Each row was made from one small tree. Brackets hold a mark, then the marks that hang from it, in alphabetical order. Every link used is in the known rows. Write each row's tree.
Known rows
{sulo {niva dosos {vuna bopi}}}: [ 2.68  3.45  3.40  0.80 -1.92 -0.69 -2.21  5.94 -0.42 -2.59 -1.64  1.73
 -2.38  2.02  2.43 -3.12  1.97 -0.51  0.37  5.29 -1.61  0.58]
{sulo {niva {dosos boref} faza}}: [ 2.74  6.65  6.17  1.84 -1.59  0.06 -2.65  5.01 -0.36 -3.53  0.19  3.61
 -1.07 -0.50  1.66 -2.16  3.70 -2.16 -0.20  2.50  1.55  1.25]
{sulo {niva {dosos boref momag} faza}}: [ 2.48  6.81  6.26  0.25  1.04 -0.32 -3.89  5.52 -0.45 -2.88  0.37  3.60
 -1.08  1.39  2.09 -2.49  3.89 -2.28 -1.09  2.81  2.41  0.63]
{niva dosos faza sulo vuna}: [ 4.42  2.76  6.13  1.65 -1.75  2.12 -2.49  2.64 -0.38 -5.14 -2.24  1.96
 -1.15  2.41  1.97 -0.04  1.82 -1.97 -0.79  5.31 -1.33  0.40]
{momag {dosos boref}}: [ 0.47  3.20  2.33  0.35  1.09 -0.36 -1.07  1.88  0.33 -2.02  0.15  1.36
 -0.52 -0.28  2.03 -2.51  3.05 -1.40  1.81  2.70  0.89  0.20]
{boref {dosos momag}}: [ 1.91  1.29  1.02 -2.12  0.03 -0.19 -1.42  2.20  1.28 -0.58  0.15  1.80
 -1.45  0.46  3.47 -1.65  0.30  0.08 -0.31  3.29  0.38  0.17]
{faza {niva vuna}}: [ 3.46  2.75  1.83 -1.03 -1.63  0.77 -0.81  0.70 -1.04 -3.06 -0.35 -1.53
 -1.95  1.40 -0.75 -0.81  1.57 -0.09 -1.32  2.96 -1.77  0.10]
{niva sulo vuna}: [ 2.98  1.80  4.06 -0.32 -1.44  1.24 -0.63  1.12 -1.63 -2.57 -1.76 -0.93
 -1.08  2.72  1.04 -0.76  1.78 -0.75 -0.56  4.54 -2.44  0.32]
{niva faza}: [ 1.89  1.44  2.19 -0.71 -2.22  1.85 -2.80  1.60  0.25 -4.77  0.04 -0.14
 -1.42 -1.14  1.95 -1.13  1.84 -2.09 -0.06  0.82  1.12  0.17]
{faza {niva dosos}}: [ 2.78  2.60  1.87  0.09 -2.66  0.69 -1.28  2.16  1.08 -1.38 -0.02  2.13
 -0.83  1.33  0.03  0.39  1.35 -0.01 -0.70  2.32 -0.65 -0.13]
{dosos momag}: [ 1.14  0.90  0.94 -2.76  0.52  0.11 -2.49  1.80 -0.10 -1.37  0.25 -0.22
 -1.17  1.49  2.02 -1.32  1.63 -0.83 -0.90  1.47  0.65 -0.55]
{vutasu {dosos momag}}: [ 1.26  0.57  2.34 -2.71  1.30  1.04 -2.73  1.99  0.72 -2.46  1.27  1.48
  0.28  1.73  1.90 -0.98  4.01 -0.72 -0.72  3.12  1.10 -0.36]
{niva faza vuna}: [ 3.56  1.81  3.00 -0.10 -1.26  1.65 -2.52  1.28 -0.86 -6.15 -0.46 -1.02
 -2.39 -0.71  1.72 -1.50  1.50 -2.05 -0.75  2.70 -0.44  0.36]
{faza {niva {dosos boref} {vuna bopi}}}: [ 2.99  4.15  4.85  1.68 -1.93 -0.57 -2.16  3.69 -0.39 -2.02 -0.31  2.21
 -2.04  3.55  0.45 -3.01  3.27 -0.55 -2.11  5.03 -2.08 -0.13]
{vuna bopi niva}: [ 0.16  1.42  1.62 -1.90 -1.71  0.55 -3.15  2.97  0.76 -2.59  0.66 -1.08
 -3.66  1.19  3.08 -3.71  2.10 -1.06 -0.24  2.53 -0.63  0.65]
{vutasu dosos}: [ 1.41  0.29  2.18 -0.96 -1.33  1.58 -1.37  1.52  0.98 -2.97  1.11  1.36
  0.38 -0.19  1.52 -0.89  3.82 -0.63  0.13  2.73  0.34  0.29]
{vuna {niva {dosos momag} faza sulo}}: [ 2.69  4.14  6.07 -1.43  0.87  2.04 -4.73  3.64  0.71 -3.81 -0.43  2.21
 -2.51  3.99  2.95 -0.42  2.49 -2.31 -1.73  4.63  0.45  0.42]
{vuna niva}: [ 1.42  2.17  1.74 -1.84 -1.13  0.62 -1.59  1.21  0.34 -2.73  1.28 -1.03
 -3.18 -0.57  2.05 -1.90  1.78 -1.02 -0.59  2.01 -0.55  1.14]
{momag dosos}: [ 0.65  1.16  0.02 -0.74  0.54  0.64 -1.24  2.00  0.91 -2.75 -0.55  0.46
 -0.82 -0.51  2.36 -1.36  1.32 -0.91  2.75  2.49  0.54 -0.17]
{faza niva}: [ 1.89  2.49  1.06 -1.52 -2.46  1.01 -1.14  1.14  0.10 -1.63  0.27 -0.68
 -1.08  0.94 -0.56 -0.45  1.87 -0.27 -0.51  0.93 -0.32 -0.21]
{faza {niva dosos sulo}}: [ 2.75  3.47  4.40  0.31 -2.88  1.57 -1.22  2.61  0.61 -0.65 -1.54  2.39
 -0.03  4.01 -0.15  1.15  2.07 -0.09 -0.49  3.74 -1.51 -0.33]

Write each row's tree
[ 3.10  2.04  6.24  1.48 -2.20  2.00 -3.90  4.68 -0.18 -5.02 -2.94  1.86
 -1.60  4.09  3.00 -1.85  2.25 -2.12 -0.57  5.98 -1.46 -0.22]
{niva dosos faza sulo {vuna bopi}}
[ 0.74  3.03  5.32 -1.53 -1.84  2.69 -4.83  3.87  0.27 -4.46 -1.07 -0.86
 -3.14  3.15  3.10 -2.98  3.07 -2.58 -0.37  3.57 -0.15  0.45]
{vuna bopi {niva faza sulo}}
[ 3.14  3.16  5.89  2.53 -1.53  0.49 -3.82  4.25 -0.05 -5.01 -0.46  2.79
 -2.50  1.65  3.07 -3.78  3.25 -2.53 -1.74  4.75 -0.55  0.19]
{niva {dosos boref} faza {vuna bopi}}
[ 3.21  2.97  5.04  0.70 -2.52  1.12 -2.33  4.05 -0.27 -1.83 -2.66  1.45
 -1.45  6.15  0.56 -1.10  2.31 -0.30 -1.05  6.30 -2.95 -0.59]
{faza {niva dosos sulo {vuna bopi}}}
[ 4.26  3.87  5.06 -0.97  0.50  0.91 -2.24  2.89 -1.01 -1.43 -1.89  1.50
 -0.89  6.38 -0.15  0.62  2.14 -0.09 -2.25  6.09 -2.06 -0.71]
{faza {niva {dosos momag} sulo vuna}}
[ 2.68  5.32  6.55  1.35 -2.34  0.52 -1.03  2.61 -0.02 -0.01 -0.70  3.16
  0.25  4.27 -0.40 -0.05  3.62 -0.44 -1.45  3.99 -1.20  0.06]
{faza {niva {dosos boref} sulo}}
[ 2.69  0.28  2.40  0.92 -2.15 -0.14 -2.29  3.85  0.46 -2.98 -1.16  1.75
 -2.37  2.05  2.83 -2.42  1.13 -0.50 -0.56  4.88 -1.95 -0.26]
{niva dosos {vuna bopi}}
[ 4.44  2.77  2.58  0.59 -1.92  0.38 -0.97  1.90 -0.03 -2.79 -0.33  1.36
 -1.77  1.80 -0.22 -0.01  1.15  0.02 -1.39  4.35 -2.17  0.17]
{faza {niva dosos vuna}}
[ 2.41  1.36  4.81 -0.64  0.17  0.28 -3.58  4.61 -0.58 -1.52 -2.61  1.96
 -1.39  6.70  3.07 -1.93  2.04 -0.87 -1.45  6.66 -1.96 -0.88]
{niva {dosos momag} sulo {vuna bopi}}
[ 2.84  5.82  8.32  1.45 -1.10  1.55 -3.27  3.04  0.33 -3.82  0.29  2.93
 -2.27  2.27  2.36 -1.50  3.99 -2.67 -1.56  4.57 -0.26  1.58]
{vuna {niva {dosos boref} faza sulo}}
[ 1.01  2.38  4.91 -0.26 -2.24  1.12 -3.16  4.57  1.24 -1.43 -1.05  1.97
 -2.62  4.38  3.42 -2.03  2.42 -0.94 -0.35  5.24 -1.88  0.61]
{vuna bopi {niva dosos sulo}}
[ 3.51  2.56  5.35 -0.02 -1.45  2.44 -2.52  1.58 -1.50 -5.35 -2.06 -0.91
 -1.40  1.98  1.41 -1.02  2.23 -2.17 -0.59  4.02 -1.04  0.25]
{niva faza sulo vuna}
[ 3.51  4.90  4.03 -0.29 -0.92  1.03 -2.37  3.33 -1.86 -5.86 -0.93 -1.10
 -2.31 -0.78  1.17 -2.22  2.22 -1.93  0.03  2.82  0.12  1.13]
{sulo {niva faza vuna}}
[ 2.57  1.22  4.84  1.13 -2.29  0.74 -2.26  4.05 -0.22 -2.23 -2.69  1.85
 -1.44  4.82  2.71 -1.73  1.78 -0.64 -0.45  6.41 -2.81 -0.23]
{niva dosos sulo {vuna bopi}}
[ 1.01  2.49  4.55 -1.55  1.85  0.16 -2.43  2.07  0.17 -1.70  2.18  2.25
  0.40  1.91  1.78 -2.18  5.57 -1.19 -1.73  3.20  1.28 -0.10]
{vutasu {dosos boref momag}}
[ 4.54  4.95  4.78  1.27 -1.28  0.83 -2.62  4.55 -0.72 -5.46 -1.14  1.84
 -2.10 -0.25  1.75 -1.46  1.80 -1.69 -0.08  4.33 -0.06  1.16]
{sulo {niva dosos faza vuna}}
[ 2.42  3.72  3.44 -0.88  0.60 -1.07 -3.57  6.64 -0.77 -2.00 -1.47  1.82
 -2.24  3.87  2.83 -3.33  2.17 -0.60 -0.64  5.55 -0.70 -0.08]
{sulo {niva {dosos momag} {vuna bopi}}}
[ 1.89  4.01  2.62 -1.16  0.54 -0.81 -2.46  4.97  0.01 -0.85 -0.40  2.78
 -0.89  1.80  2.14 -1.04  1.98 -0.39 -0.16  2.98  0.84  0.29]
{sulo {niva {dosos momag}}}
[ 2.25  2.83  4.32 -0.92 -2.34  1.52 -2.33  2.83 -1.32 -2.17 -2.46 -1.57
 -1.54  5.63  0.00 -2.05  2.62 -0.42 -0.94  4.85 -2.54 -0.51]
{faza {niva sulo {vuna bopi}}}
[ 3.75  2.09  4.82 -0.50  0.82  0.37 -2.00  2.87 -0.89 -1.52 -1.90  1.86
 -0.99  5.01  1.96  0.00  1.61 -0.61 -1.64  6.10 -1.90 -0.36]
{niva {dosos momag} sulo vuna}
[ 2.26  1.92  5.34 -0.22 -1.99  2.32 -4.06  3.41 -1.16 -5.22 -2.65 -0.95
 -1.82  3.63  2.59 -2.65  2.57 -2.42 -0.45  4.50 -1.09 -0.27]
{niva faza sulo {vuna bopi}}
[ 2.95  1.43  3.73 -0.41  0.40  0.77 -5.34  4.70  0.31 -5.05 -1.32  1.90
 -2.48  3.25  3.59 -2.63  1.66 -2.19 -1.66  4.92  0.22 -0.92]
{niva {dosos momag} faza {vuna bopi}}
[ 2.81  2.58  5.39  1.06 -2.54  2.35 -2.83  3.19  0.75 -3.71 -1.66  2.89
 -0.32  2.13  2.19  0.45  2.07 -1.98 -0.01  3.53 -0.04  0.03]
{niva dosos faza sulo}
[ 1.86  6.15  4.89 -0.07  0.95 -1.64 -2.14  5.02 -0.60 -0.13  0.37  3.65
 -0.76  1.95  1.81 -2.44  3.46 -0.83 -1.02  3.27  1.03  0.54]
{sulo {niva {dosos boref momag}}}
[ 3.54  4.12  7.07  0.73  1.24 -0.59 -1.72  2.86 -1.46 -1.06 -1.05  2.88
 -0.75  5.36  1.73 -1.34  3.25 -1.00 -2.61  6.34 -1.64  0.10]
{niva {dosos boref momag} sulo vuna}
[ 1.74  3.18  2.72 -0.79 -1.74 -0.31 -2.25  4.69 -1.58 -2.86 -1.39 -1.21
 -2.49  1.53  1.79 -4.13  2.29 -0.59  0.49  3.91 -1.18  0.72]
{sulo {niva {vuna bopi}}}
[ 2.39  1.98  1.90 -1.14 -2.25  0.62 -2.30  2.54 -0.77 -2.87 -0.90 -1.58
 -2.40  2.90  0.23 -2.66  2.06 -0.33 -1.10  3.59 -1.66 -0.36]
{faza {niva {vuna bopi}}}
[ 2.66  3.52  4.30 -1.50 -0.31  0.96 -2.56  3.09  0.28  0.06 -1.38  2.45
 -0.11  6.04  0.26  0.92  2.30 -0.18 -1.56  4.04 -0.43 -0.86]
{faza {niva {dosos momag} sulo}}
[ 1.06  1.52  2.43 -0.28 -2.13  0.07 -3.12  4.01  1.76 -2.30  0.44  1.99
 -3.54  1.63  3.67 -2.71  1.75 -0.87 -0.54  3.76 -1.05  0.60]
{vuna bopi {niva dosos}}
